Each row was made from one walk, in order. Every step used is in the known rows, and no mark comes twice. Write each row's walk.
(in the rows, 128 means zero)
Known rows
W, G, N, R, H, Z: [107 148 136 143 111  92 122 156 166 120 125 127 137 126 138 132 127 129
 128 163 112 166 153 142 124 126 156 136 116 163 129 111 122 145 138 102]
Y, S: [121 131 133 123 133 144 151 138 116 115 124 132 100 131 168 141 142 151
 124 165 116 112 133 120 117 119 120 142 116 127 132 131 140 131 126 131]
Y, S, R, H, Z: [ 95 149 133 124 124 117 151 132 162 140 122 120 115 133 173 130 139 128
 129 166 131 137 156 144 133 128 134 142 136 139 112 123 136 128 134  75]
K, H: [105 102 118 122 137 130 110 136 130 145 128  96  80 130 160 139 123 132
 144 157 123 114 112 143  81 131 133 133 117 134 136 132 118 143 121 143]
T, S, R, H: [105 128 125 135 132  99 124 126 102 145 119 106 142 141  88 130 125 119
 118 132 144  99 127 124 154 131 128 110 135 112 121 126 127  99 142  92]
A, J: [115  84 122 149 127 118 144 136 103 118 112 112 125 131 127 183 121 146
 121  89 126 129 121 115 117 132 106 131 117 106 129 137 114 133 113 121]
T, S, R, N: [111 116 122 127 129 116 152 110 117 148 128 134 162 129  82 171 125 103
 105 123 131 118 113 102 139 137 123 115 123 137 140 124 162  94 134  85]
G, N, H, A: [145 123 119 159 118 131 141 115 120 145 121 113 153 122  95 159 131 126
 138 170 136 138 121 128  89 128 129 160 134 119 114 123 141 137 119 114]
N, W: [126 107 141 153 146 139 121 141 110 114 140 115 111 126 117 181 119 130
 121 119 120 118 134 133 111 121 131 114 143 106 116 148 126 153 122 143]
Y, S, R, N: [113 138 133 116 119 135 174 118 118 121 120 147 137 131 165 162 145 115
 116 152 117 125 126 107 122 127 117 141 125 142 144 121 163 104 127  96]
K, H, N: [118 101 117 113 135 131 119 113 141 143 112 108  89 121 144  73 134 134
 159 112 119 106 114 129 104 122 111 134 118 134 125 124 116 142 124 150]
Y, S, R, N, W, G: [118 135 162 112 128 120 163 138 124 115 130 145 146 117 159 210 142 112
 120 146 113 139 143 112 114 115 145 129 141 150 152 145 139 128 134 110]
T, S: [116  99 118 135 144 119 122 123 111 141 130 118 134 132  65 153 116 133
 115 132 134 103 117 111 138 133 126 106 111 118 128 136 148 117 134 119]
N, H, R, S: [171 155 113  98 145 129 112 123 120 128 139 143 179 123 126  91 126 138
 119 102 129 109 107 131 167 129 125 126 120  95 138 139 123 118 124 140]
G, N, W: [106 103 142 171 141 127 139 140 100 103 141 102 127 133 107 210 122 123
 116 134 100 136 136 128  84 118 124 116 132 107 117 143 114 162 127 134]
W, N, H, Z: [140 120 123 125 124 147 109 125 190 143 116 133 111 120 114 106 114 125
 165 115 151 134 136 145 132 142 117 138 144 150 110 117 103 146 125 134]
G, N, H, R, S: [159 148 113 110 138 121 125 122 114 122 140 135 192 127 113 113 127 131
 115 117 111 121 108 126 149 127 116 127 109  94 136 134 118 125 129 133]
R, H: [120 126 122 144 140 117 110 157  99 129 129 109 107 140 140 111 119 138
 129 138 129 107 124 138 130 109 143 122 138 117 127 123 123 123 131 128]
N, H, K: [158 117 114 114 143 157 109 112 144 135 116 131 104 138 129 133 115 138
 132 146 140 125 130 130 138 137 129 139 128  99  94 130 127 129 130 136]
H, N, W: [133 106 143 143 146 140 128 124 117 111 125 124 118 118 108 114 128 130
 136  81 116 114 133 119 123 113 112 112 142 107 111 142 118 153 124 149]
N, W, G: [123 109 151 137 141 116 120 152 118 111 138 118 121 120 136 202 124 133
 127 125 123 136 142 125 110 114 152 115 141 140 137 147 123 145 137 155]
W, G: [120 109 134 129 129 111 126 151 111 121 130 121 116 128 152 172 132 143
 132 145 130 132 134 115 118 121 150 129 121 156 143 132 137 123 142 154]
W, G, N, H: [135 115 133 137 131 114 127 134 117 124 122 107 137 126 131 186 127 124
 147 178 116 139 132 119  97 124 129 140 128 135 139 128 102 134 140 139]
W, G, N: [100 102 136 148 126 102 149 147 104 109 131 108 131 134 132 197 132 135
 127 167 105 149 134 114  89 118 138 132 108 163 143 123 126 133 147 146]
K, H, A: [114 114 112 136 119 133 123 123 137 162 127 107 107 120 130 137 132 133
 139 159 143 127 110 148  74 130 146 155 124 137 124 127 155 144 113 128]
G, N: [102 103 125 163 130 120 147 136 100 111 132 104 125 142 119 182 130 135
 120 154 105 134 125 115  91 124 119 131 109 134 126 123 130 135 135 132]
W, N, R, H: [146 151 134 140 108 130  98 150 122 105 101 143 108 137 108  33 124 135
 146  92 139 109 124 144 162 127 128 130 130 128 128  97 100 122 129 158]
W, N, R, H, A: [150 161 126 151  92 128 119 135 132 124 106 148 129 126  84  38 132 136
 141  99 156 123 118 145 146 126 142 153 139 134 117 101 140 126 122 143]
J, A: [108 126 127 153 137 131 110 148  91 154 131 104 121 117 136 153 127 148
 115 149 130 137 133 100 114 125 137 111 130 117 139 123 130 129 122 135]
K, H, R: [120 137 118 111 140 126  98 131 121 146 117 128 104 132 152 138 128 149
 124 117 110 106  99 130  91 133 124 133  99 132 147 126 121 140 125 146]
W, N, H, R, S, T: [153 139 126  98 117 141 123 109 139 120 149 167 132 130 126  37 127 140
 126  70 156 136 119 129 165 138 100 121 128 137 144 130  92 120 120 172]
S, T: [ 98 103 132 143 122 135 138 128 121 127 153 125  75 144 157 123 131 146
 121 135 142 151 137 118 105 131 115 125 130 154 136 134 124 130 115 154]
N, R, H, A: [150 158 122 156 103 121 118 139 118 132 114 135 137 126 108  77 133 139
 124 133 141 130 123 141 133 124 155 153 137 116 121 116 157 126 116 117]
S, Y: [111 137 104 126 139 135 106 136 111 156 138  94 115 127 140 148 132 123
 139 147 122 131 123 136 109 137 137 114 129 140 133 126 140 126 134 127]
S, R, N, H, Z: [128 131 122 122 126 130 134 113 177 162 127 132 143 117 148 171 121 101
 141 142 135 151 136 128 122 144 126 139 148 142 122 122 140 126 122  77]
W, N, R, S: [156 143 124 117 102 137 124 130 146  95 132 155 147 123  92  24 130 132
 131  72 145 121 120 141 185 144 117 123 113 126 129 113 124 118 122 166]

Which walk is each row?
[124 148 134 162 115 110 118 151 104 105 116 118 131 142 120 103 127 131
 122 145 107 128 129 136 125 123 132 131 118 119 131 108 117 131 129 123]  G, N, R, H
[106 135 132 142 127 112 128 138 100 130 119 102 117 145 144 127 135 127
 131 138 139 113 134 131 135 125 132 129 145 116 119 118 124 107 138 111]  S, R, H
[118 144 131 105 129 137 148 118 135 122 110 134 105 149 157 120 137 138
 111 158 136 121 143 133 150 123 132 144 121 111  97 121 135 110 145  98]  Y, S, R, H, K
[150 125 118 107 132 152 134  97 148 138 115 143 132 137 135 152 119 110
 123 136 139 136 125 120 140 140 126 141 133 114 103 120 138 108 133 106]  S, R, N, H, K
[105 136 139 123 118 131 169 113 121 123 112 127 113 135 163 158 155 137
 124 166 127 121 144 113 124 139 103 146 122 129 124 125 141 113 133 110]  Y, S, R
[ 99 119 142 124 120 145 163 122 129 115 146 142  74 141 187 118 143 154
 122 166 131 145 144 118 106 124 104 136 122 153 143 137 126 134 116 142]  Y, S, T
[119 104 136 127 146 139 112 121 138 129 126 110  93 115 128 105 125 123
 151 101 114 108 125 141  98 117 115 117 136 115 119 145 103 167 118 148]  K, H, N, W
[120 133 132 163 108 121 136 130 115  98 115 127 127 136 114 135 135 135
 118 140 102 145 132 120 113 142 110 134 100 125 129 109 132 140 125 135]  G, N, R
[114 109 125 122 122 133 147 126 127 120 175 130 109 136 149  91 130 139
 109 122 146 147 137 134 142 131 119 117 126 143 138 144 133 122 115 150]  R, S, T
[138 136 132 116 104 132 148 104 147 103 153 155 125 126 138   4 144 139
 121  82 138 151 139 123 168 136  98 122 115 139 134 132 124 123 110 161]  H, N, R, S, T
[113 114 149 121 135 101 143 126 118 137 138 135 171 114  89 219 122 100
 112 122 126 132 131 109 128 123 147 104 135 143 148 147 142 118 141 101]  T, S, R, N, W, G
[156 153 126 121 110 143 165  99 141 155 111 151 166 113 135 148 145 111
 134 167 142 131 121 119 115 130 126 168 149 125 131 122 164 113 114  86]  Y, S, R, N, H, A
[115 126 133 135  99 122 157 119 130  98 164 140 126 138 136  80 139 134
 103 126 126 171 139 134 133 144 111 124 106 144 139 131 125 130 113 143]  G, N, R, S, T
[144 170 102 108 120 134 106 130 127 134 153 120 158 118 128  76 138 115
 125 124 122 139 124 150 161 149 137 108 115 123 141 130 146 117 126 125]  N, R, S, Y
[150 138 126  89 132 158 152  93 154 132 109 157 127 133 151 147 132 117
 124 161 132 129 131 116 141 135 119 150 127 112 110 123 139 110 131  90]  Y, S, R, N, H, K
[128 137 129 125 101 132 141 121 133 104 162 149 122 133 145  54 136 138
 108 107 143 156 139 135 155 144 113 119 116 139 140 136 130 123 107 151]  N, R, S, T
[140 135 146 119 141 113 121 150 108 118 136 156 156 117 143 203 121 126
 108  99 105 137 120 109 115 105 162 115 129 148 161 140 133 136 135 142]  H, R, N, W, G
[ 89 105 116 121 135 128 114 135 186 157 137 102  81 122 168 157 120 129
 146 159 126 141 130 155  83 137 139 135 117 158 120 131 132 160 118 109]  K, H, Z
[115 118 141 146 134 133 147 130 114 121 138 131 143 124 124 199 125 100
 111 105 120 130 129 120 115 127 130 114 151 121 128 139 142 131 124 104]  S, R, N, W
[130 111 137 144 147 140 130 147 109 121 146 133 133 122 132 185 113 110
 114 111 112 127 120 127 110 111 140 112 147 122 135 143 138 145 118 125]  R, N, W
[173 153 115  93 131 139 107 121 135 121 129 158 170 122  97  59 124 136
 135  62 143 104 102 135 178 132 114 127 123 106 137 124 105 115 128 161]  W, N, H, R, S
[135 109 152 129 141 118 128 136 122 111 125 123 124 112 132 144 132 132
 138  98 118 126 142 114 123 108 134 116 138 139 132 143 118 146 139 161]  H, N, W, G
[133 120 141 141 148 127 115 138 110 117 126 119 114 122 115  86 122 126
 138  87 117 103 133 137 135  97 125 110 154  99 110 135 109 149 127 138]  R, H, N, W
[158 124 117 126 139 141 116 131 121 141 125 135 138 124 139 151 113 112
 142 141 128 119 112 124 125 123 130 133 145 118 140 127 132 120 117 124]  R, N, H
[154 120 126 127 129 153 103 126 139 128 105 137 110 128 103  89 117 128
 168 100 153 104 119 134 135 136 105 132 146 129 123 114  92 127 127 165]  W, N, H
[136 119 151 128 145 107 117 149 116 117 127 121 128 115 132 110 127 130
 144 103 119 119 142 128 136  93 148 115 148 133 129 138 108 142 141 154]  R, H, N, W, G
[101 113 127 136 129 112 145 100 116 143 119 109 147 136  71 168 133 121
 111 129 141 111 128 106 138 149 113 114 121 120 121 133 146 100 139  96]  T, S, R
[127 131 141 102 143 115 108 148 126 133 138 145 140 113 155 192 119 118
 122 117 104 130 109 126  89 111 162 117 124 156 167 144 119 148 130 139]  K, H, R, N, W, G
[153 146 120 123 114 126 126 132 129 104 144 141 155 124 126  74 134 135
 113 105 130 126 126 136 174 142 129 121 110 109 131 134 147 120 117 140]  N, R, S
[124 141 155 125 137 130 149 116 121 114 111 129 123 121 135  86 144 123
 136 109 115 105 146 126 139 104 108 124 152 102 112 135 103 139 131 113]  Y, S, R, H, N, W
[148 144 126 119 112 143 102 133 147 103 103 159  93 144 105  39 118 139
 128  92 146 123 128 144 173 131 135 133 117 119 100  94 113 123 138 147]  W, N, R, H, K
[132 132 117 153 123 122 124 144 107 147 128 116 131 129 121 114 129 138
 124 148 148 119 119 139 121 109 159 146 143 124 116 122 157 123 123 118]  R, H, A
[ 89 128 125 130 130  99 128 124 165 163 130 110 140 132  98 139 119 117
 120 144 142 129 143 138 148 136 141 116 135 136 108 127 140 117 138  67]  T, S, R, H, Z
[136 170  96  93 141 128 105 131 111 146 155 121 173 122 134 105 137 125
 114 101 117 128 108 138 149 136 141 106 108 125 144 135 144 113 136 124]  H, R, S, Y
[161 113 119 109 132 168 109 106 163 126 104 146  98 137 100  90 112 136
 150 109 157 119 126 132 152 138 116 141 129 117  93 113 103 126 137 158]  W, N, H, K
[142 168 105 102 107 144 105 128 141 128 145 135 148 118 103  38 135 114
 140  89 138 134 119 153 171 151 127 108 119 141 138 118 125 117 133 145]  W, N, R, S, Y
[110 130 102 117 145 125 102 123 110 169 144 102 141 123  76 153 123 114
 125 145 126 119 115 128 125 141 135  92 118 132 134 136 145 116 140 106]  T, S, Y
[145 146 130 110 128 144 153 109 132 139 109 143 146 124 158 149 138 109
 141 167 126 118 125 116 124 133 110 146 144 122 141 124 129 108 123  99]  Y, S, R, N, H
[140 111 128 120 136 133 129 116 143 120 117 121 125 137 128 175 119 132
 131 167 125 147 138 122 116 127 136 144 114 126 107 127 113 133 149 134]  W, G, N, H, K
[134 124 117 130 139 136 111 127 175 153 126 118 115 120 148 153 116 127
 149 148 135 140 143 141 120 139 130 136 142 131 110 133 128 148 120 110]  N, H, Z
[138 124 120 118 135 125 130 100 125 162 120 132 167 123  90 164 118  96
 130 137 137 113 113 110 140 141 117 121 142 116 138 128 138 101 127  89]  T, S, R, N, H
[149 146 123 102 130 132 125 111 131 131 160 153 137 131 151  78 129 142
 113 101 141 139 123 126 152 134 111 121 125 125 146 143 108 120 113 151]  N, H, R, S, T
[122 128 148 143 140 123 131 123 113 120 118 114 128 124 116  95 132 118
 138  83 126 110 141 130 139 110 117 112 160 100 106 134 108 136 133 123]  S, R, H, N, W
[141 121 116 123 138 137 118 130 177 154 133 139 133 115 149 160 110 111
 139 150 128 146 130 134 118 133 137 133 145 141 124 128 140 141 116  94]  R, N, H, Z
[123 134 141 151 104 102 136 140 116  97 114 129 136 130 125 152 138 136
 123 152 104 155 139 113 111 136 129 139  98 152 144 118 127 136 137 145]  W, G, N, R
[131 143 135 127 116 114 122 139 134 100 112 136 123 144 132 112 124 138
 112 154 118 150 141 133 140 122 155 139 101 131 113 109 122 127 148 126]  W, G, N, R, H, K
